Each row was made from one path, in order. Every step used is in the known rows, and no mark comes twice. Write each row's path.
Known rows
padat -> pugu -> zison: [-50.0 -42.6  12.3   1.4  13.9  -1.7 -26.9 -34.1  -0.3  11.1 -11.3   2.1
 -15.8 -25.5  -6.4  44.9  -9.6 -11.3  12.5  -3.8  10.6   8.9  38.7]
padat -> pugu -> pigeb: [-39.4 -27.5  51.4  25.7  18.5  12.6 -46.8 -34.6 -21.9   6.2 -18.4  36.6
  -8.1 -11.7 -19.3  69.9 -17.1  -1.8   4.0 -44.2   8.1  36.9  51.9]
laruk -> dovot -> padat: [-32.6   5.1  10.0  21.3  -7.5  -7.6   2.8  -6.6 -46.7  15.3 -38.4  34.2
  -9.2 -31.7  32.3  42.5 -10.8  27.2  -1.9 -10.5  46.1  49.8 -23.7]
dovot -> pugu: [-46.7  -5.3  28.5   7.6  -5.0   0.4 -25.4  -4.2 -33.0   0.0 -39.1  -3.9
 -43.9 -16.8   2.1  62.4 -35.4  -0.1  -5.9 -12.4  55.1  31.4  33.9]
pigeb -> dovot: [-64.9 -10.6  27.6   8.2   0.6  -3.6 -42.4 -25.9 -18.3  -7.4 -19.2  27.5
 -22.9  -5.4  47.2  57.2 -31.3  33.8  19.7 -52.3  44.9  44.3 -10.3]
zison -> pugu -> laruk -> dovot -> padat: [ -9.1 -13.8   1.5  27.4 -15.3  10.7  -5.9   1.2 -49.4   3.8 -19.4   3.5
 -35.8 -24.0  24.5  29.3  -5.8  -1.4 -22.9 -25.8   9.0  47.1  -1.2]
pigeb -> pugu: [-56.9 -24.2  28.6  17.5  -4.1  11.6 -37.5  -0.9 -31.8  -8.4  -4.6   2.6
 -24.8 -27.1  15.8  68.3 -17.5   1.5  20.1 -37.0  63.2  28.3  35.7]
zison -> dovot -> pugu: [-46.4  -7.6  22.6  11.4 -14.4   4.2 -22.5   6.2 -16.1  -7.1 -42.3  -4.1
 -46.2 -33.0  20.5  70.3 -33.2  -7.3  -5.3 -15.0  23.1  38.6   5.8]
pigeb -> pugu -> laruk -> dovot -> zison: [-27.4 -21.6  11.7 -18.0 -63.6  15.8 -23.5   4.6 -46.0 -12.6  12.6  -3.9
 -42.4 -24.9  54.0  15.2   2.4 -21.3  -9.7 -61.9  68.5  47.4  24.3]
laruk -> pugu -> zison -> dovot: [-49.3 -41.4   6.6   1.1   1.6   4.9 -15.7   7.6  11.7 -11.1 -24.5   5.4
 -11.5 -41.3   6.6  60.0 -14.7  -7.0  14.2  -1.2 -42.6  41.4  -1.8]
pigeb -> pugu -> laruk: [-33.7 -36.6  15.6  30.5 -29.6  14.9 -55.3  -7.0 -48.6  -5.7  10.6   2.0
 -37.9  -5.0  19.5  48.9   5.5  -4.5   7.3 -50.4  54.0  37.7  50.1]
zison -> dovot -> pigeb -> pugu -> laruk: [-44.9 -42.1  20.0  18.9 -40.9  27.7 -55.5  -5.2 -26.1  22.0   6.4  29.0
 -29.3 -33.9  40.8  28.7   4.8 -33.1  -2.7 -75.8   9.6  49.3  14.8]
padat -> pugu -> laruk -> dovot: [-13.4 -33.1   0.5  10.9 -28.1  12.2 -28.7 -29.8 -43.1 -15.4 -25.3  18.8
 -46.0 -13.5  44.7  45.0  -1.0  -8.1 -24.1 -39.3  -5.9  45.6  37.6]
padat -> pugu -> pigeb -> dovot: [-66.2 -17.9  39.9  10.8  -3.3  16.5 -58.7 -54.5 -11.0   0.8  -7.9  40.1
  -9.1  -3.2  10.4  65.0 -31.4   1.5  16.5 -80.6  13.6  41.0  23.6]
pigeb -> dovot -> pugu: [-71.6   1.6  17.8  -7.6 -26.0   5.3 -36.9 -25.1 -20.8  -4.8 -28.9   0.0
 -43.6  -9.1  29.5  56.5 -50.5   5.0   6.3 -49.0  61.5  35.3   5.8]
pugu -> pigeb -> dovot -> zison: [-61.3   1.6  60.0 -10.6 -11.2   3.7 -43.4 -24.1  -9.9  10.9   4.7  35.7
  -3.6  -2.1  22.3  26.3 -28.8  16.0  19.0 -81.9  60.9  54.0  -8.0]
pugu -> zison: [-38.9 -28.7  24.6   7.0  15.2 -16.4 -28.6 -11.9  -9.2   6.4  -6.8   6.6
 -11.0 -14.1  -1.1  27.9  -9.8  20.8  21.3   1.1  31.8  24.1   5.8]
pigeb -> dovot -> zison -> pugu: [-72.4 -14.0  38.8 -26.4   7.7  13.5 -15.6  -3.8   5.4  -9.0  -8.0 -10.5
 -34.3 -30.3  41.8  38.8 -48.0 -10.9   5.9 -57.3  47.7  31.3   3.6]
zison -> pugu -> laruk -> dovot: [ -4.8 -27.0  16.5  10.1  -9.4   7.8 -22.0   5.6 -37.8 -35.9 -16.2  -5.3
 -52.1 -16.1  34.3  34.6 -18.9   3.9 -23.9 -37.2 -11.3  47.9  15.8]
padat -> pugu -> pigeb -> dovot -> zison: [-70.9 -14.2  47.2 -17.6 -12.5  19.3 -42.3 -45.6  -3.0  14.7   0.2  31.7
  -7.4 -13.5  17.7  42.2 -29.7 -18.9  10.1 -85.6  42.4  40.0  26.5]
padat -> pugu: [-52.5 -32.3  25.7  20.3  20.1  10.1 -27.3 -29.7 -22.2   1.5 -35.3  17.8
 -29.2 -25.9  15.8  75.9 -16.0  -4.3  -1.1 -19.4  19.1  26.1  51.1]
pugu -> pigeb -> dovot -> padat: [-59.0   8.7  37.0  33.7  -6.7   3.2 -44.7 -37.0 -30.2  37.2  -4.8  53.3
  11.5   1.0   1.4  42.7 -19.1  31.0  26.7 -68.1  57.9  53.6 -25.3]
laruk -> pugu -> pigeb -> dovot -> padat: [-68.9  -3.0  26.2  27.5 -10.5  22.3 -35.0 -29.3 -24.3  23.1 -22.1  53.7
  13.5  -9.3  -7.1  70.5 -25.6   9.3  18.9 -67.1  19.3  65.8  -4.0]
pugu -> pigeb: [-30.2 -12.1  63.2  30.7  21.2  -3.1 -48.1 -13.1 -29.9   0.1 -13.6  40.2
  -6.2   0.6 -13.3  54.5 -16.9  31.3  12.5 -41.3  25.3  51.1  19.4]

Which path is each row?
[-30.2 -19.1  66.3  24.3  36.4  10.5 -38.8   0.4 -16.0 -15.3  -7.8  10.8
 -16.3 -12.8 -26.7  60.3 -35.3   9.5   3.2 -41.3   0.8  38.8  29.8]  zison -> pugu -> pigeb
[-55.3 -15.5  28.7 -21.8 -29.7  16.2 -26.6  -6.3 -35.2   1.9 -10.3  32.6
 -14.6 -47.1  45.2  30.0 -24.6 -15.2  -2.5 -64.4  40.7  43.6   1.6]  laruk -> dovot -> pigeb -> pugu
[-47.3 -25.4  25.9 -12.4 -20.1  17.6 -33.8  -9.8 -11.3  -5.8   5.6 -13.2
 -48.1  -9.6  44.6  19.5 -25.9 -17.2  -6.6 -71.1  36.2  40.3  16.7]  pigeb -> dovot -> zison -> pugu -> laruk
[-18.1 -38.4  28.2  29.4  14.0  10.1 -36.9   0.7 -31.7 -14.5 -10.4  -7.4
 -49.1  -7.7  10.0  48.7 -14.4  -0.3 -12.2 -29.5  -0.4  38.9  43.0]  zison -> pugu -> laruk
[-82.3 -13.6  -0.2  23.3  -4.8  15.0 -24.6 -53.2 -20.5  37.6 -27.3  31.4
  -9.5 -26.2  30.5  64.7 -20.9  -6.9  12.2 -47.0  46.3  29.6   6.8]  pigeb -> dovot -> padat -> pugu
[-60.7 -26.8  -5.4  23.0 -27.5   5.9 -17.4  -0.9  -6.6  35.0  13.7  -5.5
   1.1 -51.8   2.8  36.4   0.9 -20.1  35.7 -13.6  43.7  16.2 -19.7]  pigeb -> pugu -> zison -> dovot -> padat
[-69.9 -28.1  40.9   0.5  -4.7  20.0 -41.7 -11.1 -27.0  24.3  -7.2  31.4
 -14.1 -37.3  18.8  42.0 -19.0 -19.9   8.1 -58.4  55.0  32.7  28.5]  dovot -> pigeb -> pugu
[-53.1  -3.5  52.9  15.0  -0.1   1.2 -60.8 -32.6 -19.5  -5.6  -1.4  44.4
  -3.0   6.9  11.6  51.0 -31.1  37.7  25.1 -77.9  33.4  54.4  -8.6]  pugu -> pigeb -> dovot
[-30.6  -4.4   3.9 -31.8 -37.4 -12.6  -9.5  -6.5 -20.3 -11.6 -19.6 -17.4
 -32.5 -25.2   8.0  14.7 -35.4  -1.8  -3.2  -3.0  32.6  24.8  -4.9]  laruk -> dovot -> pugu -> zison
[-55.5 -36.3  15.6   0.8 -12.0  -1.5 -37.4  -6.0 -12.3   0.1  19.3 -15.4
 -11.3 -26.1  -4.3  34.1 -11.2  -5.8  33.0 -20.2  56.8  12.8  22.9]  pigeb -> pugu -> zison
[-44.8 -17.9  28.5  47.4   4.2  21.0 -27.3 -30.1 -15.8  38.2 -24.9  44.6
   5.7 -37.3 -11.5  71.4  -4.1 -14.3   5.9 -36.9  -5.5  42.8   8.1]  zison -> dovot -> padat -> pugu -> pigeb
[-48.3 -44.6   5.8   4.8   4.4   2.9 -24.3 -23.9  14.7   6.5 -14.1   0.0
 -16.6 -42.1  12.9  50.0  -9.3 -20.1  13.5  -5.1 -24.1  15.9  11.0]  padat -> pugu -> zison -> dovot
[-38.6 -23.6  52.3  20.6  17.1  16.9 -38.9  -5.2 -24.9 -12.2 -28.5  40.7
  -4.6  -8.9 -22.8  80.2 -23.0  10.7   5.3 -38.8 -11.7  62.8  39.3]  laruk -> pugu -> pigeb
[-33.8   6.3  18.9 -15.5 -29.0  -3.0 -10.3  -1.8 -39.6 -22.7 -43.2  -1.7
 -45.8 -25.1  27.2  51.1 -41.1   3.5 -18.1 -19.3  41.5  41.8   6.6]  laruk -> dovot -> pugu
[-68.7  -7.6   5.0 -25.9 -35.1  -7.5 -35.9 -29.4  -2.3   5.1  -4.6 -15.0
 -31.6  -8.9   9.0  22.2 -45.6  -3.5  19.7 -35.1  56.4  20.0  -6.2]  pigeb -> dovot -> pugu -> zison
[-56.5 -21.3  11.9  38.1  15.5  13.0 -10.0 -33.7 -32.0  43.5 -39.0  28.0
 -10.1 -35.5   2.3  71.3  -4.8 -10.5   0.1  -9.3  40.9  26.7  34.6]  dovot -> padat -> pugu
[-33.9  -2.7  32.0 -23.4 -10.2  -5.5   1.8   6.6 -25.9 -10.6 -27.8  17.3
 -26.9 -34.4  53.1  26.9 -18.9  11.1  -9.5 -25.2  50.8  49.1  -6.0]  laruk -> dovot -> zison
[-45.5 -15.8  16.8  -9.0 -13.9 -11.7 -24.0  -9.3 -12.7  10.6 -14.0 -20.7
 -32.2 -15.8 -18.5  28.5 -29.2  -8.6   7.8   3.5  47.2  16.7  21.8]  dovot -> pugu -> zison
[-32.3  -2.8  23.7  22.1  -9.9  14.1 -13.4 -36.9 -40.9  26.1 -25.9  47.1
   5.6 -28.1  -6.0  53.0 -11.0  -3.6  -6.1 -40.4  15.4  45.7   9.6]  laruk -> dovot -> padat -> pugu -> pigeb
[-54.1 -25.4  14.2 -38.3 -37.5   5.6 -24.9 -11.0 -13.9  11.2  13.4  16.1
  -2.3 -47.9  24.5  -6.0 -17.2 -24.2  10.8 -49.4  32.5  27.7 -11.3]  laruk -> dovot -> pigeb -> pugu -> zison
[-35.0   2.2  55.7  14.3  -8.2   4.8 -42.4 -11.5 -33.7   2.8 -21.0  15.7
 -25.6  -2.2 -32.2  56.4 -34.5   5.1  -1.2 -38.1  43.5  43.4  35.7]  dovot -> pugu -> pigeb
[-57.8 -23.8   4.9  40.4   6.6  15.8  -8.7 -24.1 -15.7  36.4 -41.8  27.2
 -12.5 -50.7  19.0  78.4  -3.8 -18.9   0.6 -12.2   5.7  30.6   7.7]  zison -> dovot -> padat -> pugu
[-33.3 -36.2  -8.9  55.2 -20.5  21.5 -25.1 -26.7 -32.6  41.4 -26.2  24.7
 -26.9 -28.5  26.6  60.6  19.6 -25.8 -10.2 -26.1  -5.8  40.9  20.8]  zison -> dovot -> padat -> pugu -> laruk
[-25.3 -36.7  11.8  -6.2 -28.7  20.3 -33.3 -40.9 -40.0  17.8 -25.5  46.2
 -31.1 -25.5  44.7  19.6  -0.7 -28.2 -33.7 -61.6 -13.9  51.7  30.7]  padat -> pugu -> laruk -> dovot -> pigeb
[-25.0 -14.0 -10.8  28.2 -59.8  15.9 -21.9  -9.7 -65.1  13.8   3.1  13.5
 -25.1 -23.4  32.0  30.1  12.2  -7.3  -2.3 -47.5  62.0  47.6   6.0]  pigeb -> pugu -> laruk -> dovot -> padat
[-26.9 -45.5  12.3  33.4  -4.2  13.2 -44.5 -32.2 -37.0   7.6 -20.8  17.0
 -40.9  -4.7  17.5  59.4   6.1 -12.3 -12.4 -33.5   8.0  35.2  63.5]  padat -> pugu -> laruk
[-49.8 -34.4  29.7  -7.7   4.8  -3.4 -30.5  -8.9  11.7  33.3 -10.3  31.2
  -0.1 -42.6  18.0   7.5 -11.1  -5.5  11.5 -23.9 -13.7  35.7 -29.9]  pugu -> zison -> dovot -> pigeb
[-37.5 -14.6  75.5  -6.1  26.2  14.5 -22.5   9.5  -5.3  -0.2  -3.4   2.2
 -16.1 -23.7 -19.6  38.0 -33.2 -12.6  -1.7 -44.3  29.0  37.9  32.0]  dovot -> zison -> pugu -> pigeb
[-44.6  -9.1  -1.9  17.1  -7.8   9.5   3.9 -30.5 -39.5  19.8 -43.4  30.2
 -12.4 -42.7  28.0  58.6 -10.8  -9.0 -10.2 -14.9  27.2  35.8   8.2]  laruk -> dovot -> padat -> pugu
[-15.4 -28.0  26.6  -8.5 -10.4  17.4 -26.6  -4.7 -32.5  -3.4 -16.7  22.6
 -39.1 -27.6  36.6   7.2 -19.7 -16.4 -32.7 -57.7 -21.7  53.8   9.9]  zison -> pugu -> laruk -> dovot -> pigeb
[-52.7 -23.4  42.9  10.7  13.9   5.3 -30.6  -5.2  -6.5  23.2 -34.1  48.6
 -14.4 -42.8  39.4  40.8 -16.4   1.8  -2.0 -39.2  -5.4  50.7 -16.2]  zison -> dovot -> pigeb
